Each row was made from one small tree. Brackets hold a mark, then the marks that hang from it, in alphabetical order. Every link used is in the known rows. Write each row's tree.
In the rows, 128 means zero.
Known rows
[U [K N [R C] W]]: [141 112 114 107 107 146  52  64 141 167 102 121 145  89 155 140 170 158
 143 118 101  94 168  78 131 167 136 152  93 117 116  72 119 112 118]
[V [K C R U W]]: [157  90 123 135 129 142 112 149 133  68 105 151 111 106 156 143 108 127
 101 164 116 120 103 101 118 131 155 114 141 133  64 132 158 134 100]
[N U]: [115 129 108 161 146 114 129 150 124 122 131 124 154 151 123 108  99 146
 143 133 137 171 108 131 120 116 101 162 128 138 169 134 132 130 202]
[N U [V [K C]]]: [107 142 126 126 121 153 162 112 127 113 114 159 168 202 166  81  97 114
  72 128 171 156 100 148 131  79 153 112 155 154 125 177 172 149 177]
[D [K R] T]: [130 111 137  92 122 114 133 126 123 125 133  84  59 142  81 154 145 111
 180 123  91 158 125 133 132 126  59 218  94 141 181 132 125  84 167]
[U [K [N V] [R C]]]: [131 149 140  97  78 143 113  57 142 194 118 125 146 114 146 126 161 172
 138 108 118  99 162  97 159 139 140 120 108 144 141 112 112 113 145]
[Q K]: [120 132 160 136 190 140 125 114 147 158 116 109 187 114 102  85 145 153
 139 143 129 119 135 119 134 160  91 143 155 100 138 134  86 136 118]
[Q [K C]]: [113 133 150 148 172 161 129 133 141 141 106 111 165 116 131  76 131 147
  92 131 124 115 106 124 156 138  98 118 159 104 117 158 106 151  88]
[Q [K R]]: [120 107 167 153 144 130 143 124 158 155 120  96 176 126 111  85 128 176
 144 125 129  99 128  90 150 157 104 163 129 106 118 136  94 127 119]
[D [K R]]: [149  99 150 117  71 117 167 150 150 142 136 108 110 111  93 127 141 127
 176 113 118 121 126 137 166 142  83 203 110 139 167 150  99  80 176]
[V [K C N R]]: [138 111 102 114 101 152 150 126 129  98 120 135 124  79 197 145 117 114
  80 171 103  86 140 107 156 169 141  67 143 134  97 133 139 158 100]
[R C]: [126 128 111 135 152 140  91 128 124 156 168 161 143  71 114 129 130 165
 137 121 138 200 143 124  89 154  91 132 172 138 160 127  57 103 107]
[K C U]: [134 164 147 161 139 125 149 195 114  91 118 144  86 110  97 141 100 144
 115 142 113 159  88 157 139  81 127  81 152 152 132 166 130 143 128]
[D [T V]]: [ 92 161 100 109 199 130 144 106 102 146 154 113  77 140  72 134 112 135
 148 154 103 192 123 169  78 102  60 115 126 107 194 106 108 122 151]
[N U [V [K W]]]: [115 122 124 115 143 142 125  94 130 113 116 168 192 203 148  86 113 101
 102 131 180 150 125 134  95  99 159 147 144 140 119 140 166 136 182]
[V [K N R]]: [142 104 109 102 121 133 147 107 135 116 133 129 148  78 170 154 126 121
 128 182 109  85 167 100 133 190 131  95 137 127 119 110 121 143 126]
[D [K N R] Q T]: [164  94 138  78 116 132 120 138 135 150 105  58  18 122  86 174 144  69
 156 137  72 134 127 156 154 117  58 216  41 144 188 105 154  77 145]
[V K]: [147 127 108  99 171 150 140 107 138 115 133 140 165  86 141 131 136 125
 121 193 124 144 136 125 117 178 101 106 168 127 145 129  90 135 136]
[H K]: [128 172  99 138 123 118 119 148 152 120 193 113 148 120 103 140 156 141
 152 125 118 161 156 124 124 151 121 113 133 135 164 152  96  81 139]
[T [K U] V]: [109 148 128 158 141  90 170 145  54 140 133 120  63 124  90 169  94 137
 169 116 129 212 107 201 114  85  87  66 151 122 153 129 131  98 173]
[D T]: [110 159 110 105 204 131 113 109 110 116 153 111 110 133  86 152 127 125
 159 158 104 186 130 130  86 140  75 146 126 132 190 106  96 131 149]
[K C N R]: [114 124 112 147  57 134 165 157 123 113 134 122 111  91 177 145  93 131
  97 117 102  61 138 105 173 145 155  77 105 137 109 132 140 161 101]
[R [C W]]: [142 131 113 130 150 117 107 120 147 147 195 148 120  79 137 129 131 155
 147 120 145 164 136 130  90 146 106 141 161 130 149 112  30 100  84]
[N [U [K C W]] V]: [109 153 131 121 113 156 113  85 137 139  90 146 173 220 151  70 127 134
  93  87 166 145  96 133 140  65 159 151 114 146 130 149 177 134 188]
[T D [K N]]: [120 119  75 119 142  87 133 146  90 115  93  96 157  97 186 190 174  90
 190 130 142 177 117 120 148 208 107  79 118 151 160  83 114 152 145]
[Q [K C N U]]: [116 143 172 148 173 133 107 144 111 132  80 116 131 102 122 115 133 129
 107 148 103  86 139 139 145 118 122  82 162 110  99 139 142 163  88]
[H [K C U W] R]: [121 142  85 211 105 136  92 170 129 114 183 120 112 149  89 143 175 127
 151 127 144 122 147 123  94 107 154 141 100 161  95 145 167  91  95]
[D [K C U W] T]: [135 119 139  98 171 133  68 145  98  82  89 115  28 142  80 165 154  66
 145 132  82 177 109 169  97  82  84 194 121 135 142 129 172 102 131]
[C W]: [154 151 124 121 149  99 168 121 171 121 194 117 124 115 131 128 126 129
 169 148 141 102 124 135 128 145 117 140 117 121 162 103  35 125 124]
[Q [K N R U W]]: [126  93 175 153 160 113  76 124 130 135  86 117 151 115 107 126 142 136
 154 136 111  60 166  88 114 145 144 148 115  95  68  92 148 136  97]
[N [K [C W] R] V]: [159 143 190 105  48  85 220 118 122 153 186 143 110 175 117 135  83 147
 106  67 184  94 101 136 165 123 198 161 126 137 108 160  97 159 102]
[N U V]: [ 99 153 142 139 122 127 162 117 128 139 135 157 184 211 114  82  95 131
 127 103 185 161 119 149 115  79 144 146 130 156 164 158 144 132 208]
[K C N R U W]: [134 101 132 160  88 117  88 172 106  74  96 151  79 106 144 172  99 111
 118 118 103  63 139 102 118 110 193 100  90 130  51  96 188 148  88]

Which tree is each row?
[121 136 124  86 149 143 119 133 109 110 113  95  48 137 103 143 151  83
 129 129  83 175 108 171 137 109  56 177 124 142 178 151 136 107 140]
[D [K C] T]
[113 148 140  51 148 127 116  85  98 140 118 108  81 144  86 159 169  55
 163 134  97 138 177 174 112 122  79 166 118 139 190 115 135 112 159]
[D [K [N V]] T]
[134 156  97 162  60 107 156 173 173  95 208 102  96 138 157 134 124 152
 125  92 113 112 120 103 165 121 151 111 101 140 118 167 108  85 104]
[H [K [C W] R]]
[147 105  91 104 172 179 100 119 136  82 116 152 155  87 176 125 135  99
  75 173 122 133 113 119 112 167 129 102 159 113  94 125 129 149  88]
[V [K C W]]
[111 151 162 120 152 148 138 100 143 146 117 116 158 133 160  85 141 109
  91 126 135  49 146 138 157 127 143  85 148 103  99 134 112 168  62]
[Q [K [C W] [N V]]]
[149 127 119 123  97 163  95  94 160 135  97 110 133 123 157 113 146 169
 112 107 103 104  97  84 170 137 134 152  86 123 110 116 137 119 129]
[U [K C R W]]
[150 141 171  90 113 126 147  99  97 142 150 172 152 161  97 137 110 108
  87  80 184 131 116 147 117 137 193 164 149 117 104 144 117 167  93]
[N [K C W] V]
[106 100 151 157 134 118 120 121 134 154 101  96 168 134 139  98 126 151
 135 126 117  71 154  95 148 148 119 147 120 103 107 118 142 145 133]
[Q [K [N U] R]]
[131 187 159 123 109 103 163 145 115 104 135 153  74 136 139 154 106  88
 112 135 133  61 139 175 139  60 188  38 137 151 108 133 132 168  94]
[K [C W] [N V] U]
[141 127 113 112  91 157  82  83 147 137  86 112 130 104 176 129 153 145
 108 118  92  70 135  86 168 147 147 124  81 118 104  98 151 135 119]
[U [K C N R W]]
[141 129 101  95 209 158 142 122 129 155 133  88  40 128  77 140 107 111
 115 186  95 201  88 179 100  86  48 128  91 122 196 102 129 105 129]
[D Q [T [V K]]]
[113 149 140 117 124 146 112  74 138 155  96 145 185 221 131  76 132 135
 123  96 171 144 115 127 125  82 153 172 109 143 145 134 164 123 210]
[N [U [K W]] V]
[123  94  95 142 179 137 167 170 175 192  92  98 130 120  98  76 153 136
 143 156 146 165  56 156 136 101  69 105  97  91 171  91 112 128 112]
[T [D [Q [K W]]] V]
[120 140 120 130 165 128 179 130 117 147 137 144  93 102  88 118 112 146
 130 184 119 159 119 187 101  89  88  60 170 105 158 130 113 122 149]
[T [V [K U]]]
[128 139  98 160  78 107 110 159 155 127 206 117 129 115 117 139 139 175
 152  90 120 163 157  93 124 148 130 131 127 141 139 155 100  59 120]
[H [K [R C]]]
[167 117 133 136 114 116 171 155 150  78 132 129  83 108 169 147 100 141
 116 170 118 109  94 118 150 115 143  94 143 145  87 148 128 138 104]
[V [K [C W] R U]]
[152  78 106 113 141 149 116 110 153  96 130 141 163  97 157 132 129 127
 128 168 128 117 137  85 107 185 133 145 128 113  92 107 118 123 118]
[V [K R W]]
[132 120 111 157  77 119 160 153  85  90 134 104 107 123 174 168  91 139
 127  78 128 176  88 119 173 158 122 113 118 152 115 157 129 115 138]
[T [K C R]]
[112 123 136 129 102 128 169 109 136 123 127 152 174 208 153  88  92 136
 110 120 180 141 117 123 127  93 156 146 133 154 124 162 163 131 197]
[N U [V [K R]]]
[152 138 195 100  67  84 206 104 112 176 178 144 148 168  76 145  93 155
 140  79 185 119 136 126 141 151 179 183 131 135 133 148  95 145 144]
[N [K R] V]
[111 112  87 128 114 106 212 182 161 161 115 109  82 117 125  90 167 118
 150 135 137 150  55 189 161  88  65  93 126 114 184 125 105 129 132]
[T [D [K [C W]]] V]
[130 124 145  93 121 151 160  84 148 126 139 171 188 158 129 106 122 117
 121 129 175 117 143 113 109 142 167 130 133 134 112 135 113 126 131]
[N [V [K R W]]]
[115 186 158 126 112 128 150 152  89 114 106 168  98 129 116 151 107  96
  99 134 127  93 145 169 134  75 178  32 151 156 119 151 160 172 117]
[K C [N V] U]
[111 126 119 124 133 158 129 107 124 100 107 169 177 203 169  82 105 100
  71 120 176 147 107 135 112  84 164 128 147 146 103 159 180 148 162]
[N U [V [K C W]]]
[143 112 122 121 137  88 153 192 156 134  90 111 132 108  95 132 190 117
 207 151 137 169  87 140 148 142  80 150 126 154 186 116 100 126 170]
[T [D [K U]]]
[103 124 178 128 125 132 145  94 141 170 114 116 184 137 122  94 133 142
 134 120 140  55 169 102 149 154 138 124 128 105 107 126 117 145 104]
[Q [K [N V] R]]
[156 102 180 100  86  99 132  89 107 169 172 172 153 155  86 147 106 146
 133  62 192 135 145 106  94 156 193 209 134 117  96 122 102 127  99]
[N [K [R C] W] V]
[113 116 131 181  94  83 165 152  58 145 145 121  45 121 109 172  81 173
 168  86 131 216 107 171 111  84  95  86 141 130 125 135 136  77 151]
[T [K [R C] U] V]
[117 100  90 128 162 129  46 107 106 110 111 150 169 114 148 143 135  79
 137 144 119  95 175 114  73 157 147 143 105 106 123  61 157 147 141]
[K [N U] W]
[146 148 110 107 142 177  76  87 151 138  91 120 144 113 150 111 163 149
 101 127 104 125 101 112 153 136 122 135 113 118 131 115 124 129 128]
[U [K C W]]
[109 112  91 121 125 108 203 172 154 178 108 109 111 114  93  95 173 125
 177 146 141 171  77 182 141 106  52 108 128 115 204 117 101 118 164]
[T [D K] V]
[136 121 111 170 100 100  59 167 147 101 182 136 106 125  97 161 141 161
 167  94 119 162 162  93  87 123 157 148 117 135  97 129 135  53 111]
[H [K [R C] U W]]
[174 140 148 114 121  87 169 142 108 138 177 123  96 103 119 163 104 138
 115 120 136 125  99 149 148 161 141 161 148 116 136 135  73 165  92]
[N [K [C W]]]
[148 110 107 124 108 154 165 137 143  95 130 133 132  96 181 124 105 143
  87 158 115 121 102 105 155 159 125  95 146 136 106 154 127 145 111]
[V [K C R]]
[108 137 145 136 167 157 113 121 123 147  92 113 160  98 147  97 140 122
  87 141 107  76 144 128 157 152 113  89 156 101 112 136 124 167  78]
[Q [K C N]]
[153  92 128 148 128  95  92 151  82 113 123 134 121 150 134 147  89 126
  89  99 141 158  89 131 115 131 154 210 135 114 106 127 167 167 133]
[N [K C W] U]
[ 99 127 140 153 162 149 105 130 118 141  86 105 159 121 159  88 132 123
  83 133 107  86 131 129 152 130 115 105 150 105 109 141 154 171 100]
[Q [K C [N U]]]
[126 148 116 161  77  85  91 164 128 119 184 123  93 103 111 180 143 153
 168 108 100 131 190 107 113 127 154  97 127 151 119 135 135  74 120]
[H [K N [R C] U]]
[157 112 117 119 178 155  95 141 123  69  97 157 123  94 148 143 131 105
  94 183 118 142 110 128 104 131 140  94 165 126  86 128 146 146  99]
[V [K C U W]]
[123 112 166 133 204 125  58 113 117 135  80 126 163 103 100 126 158 112
 146 156 114  78 172 117  98 145 134 130 143  87  94  89 136 145  92]
[Q [K N U W]]
[105  86 123 137  80 119  98 100 125 118 119 155 170 173 153 127 102  98
 136  96 155  61 174  87  98 129 196 159  71 120  84  81 180 135 148]
[K [N U V] R W]
[105 142 169 111 172 143 125  83 132 174 104 123 196 125 115  91 151 117
 127 137 136  76 174 130 133 155 124 109 151 102 130 125 105 155 108]
[Q [K [N V]]]
[130 184 113 163 112 113 116 190 136  91 170 125  95 128 101 148 136 141
 123 118 106 167 126 142 137  98 140  80 144 150 132 177 134  94 123]
[H [K C U]]
[137 158 128 170  83  82 136 180 149 108 183 109 103 134  83 158 130 170
 181 112 113 146 150 109 131 114 144 122 113 152 137 158 126  69 155]
[H [K R U]]
[116  55  92 159  98 116  35 123 112 120 128 151 142 107 175 147 112 125
 134  95 125 102 178  71  76 154 162 172  94 115  78  64 165 119 112]
[K [N U] [R C] W]
[ 97 124 101 127 121 162  76 114 104  95  95 172 156 158 182 116 114  57
  61 108 143  88 143 135 104 104 190  98 115 124  86 113 194 173 107]
[K C [N U V] W]
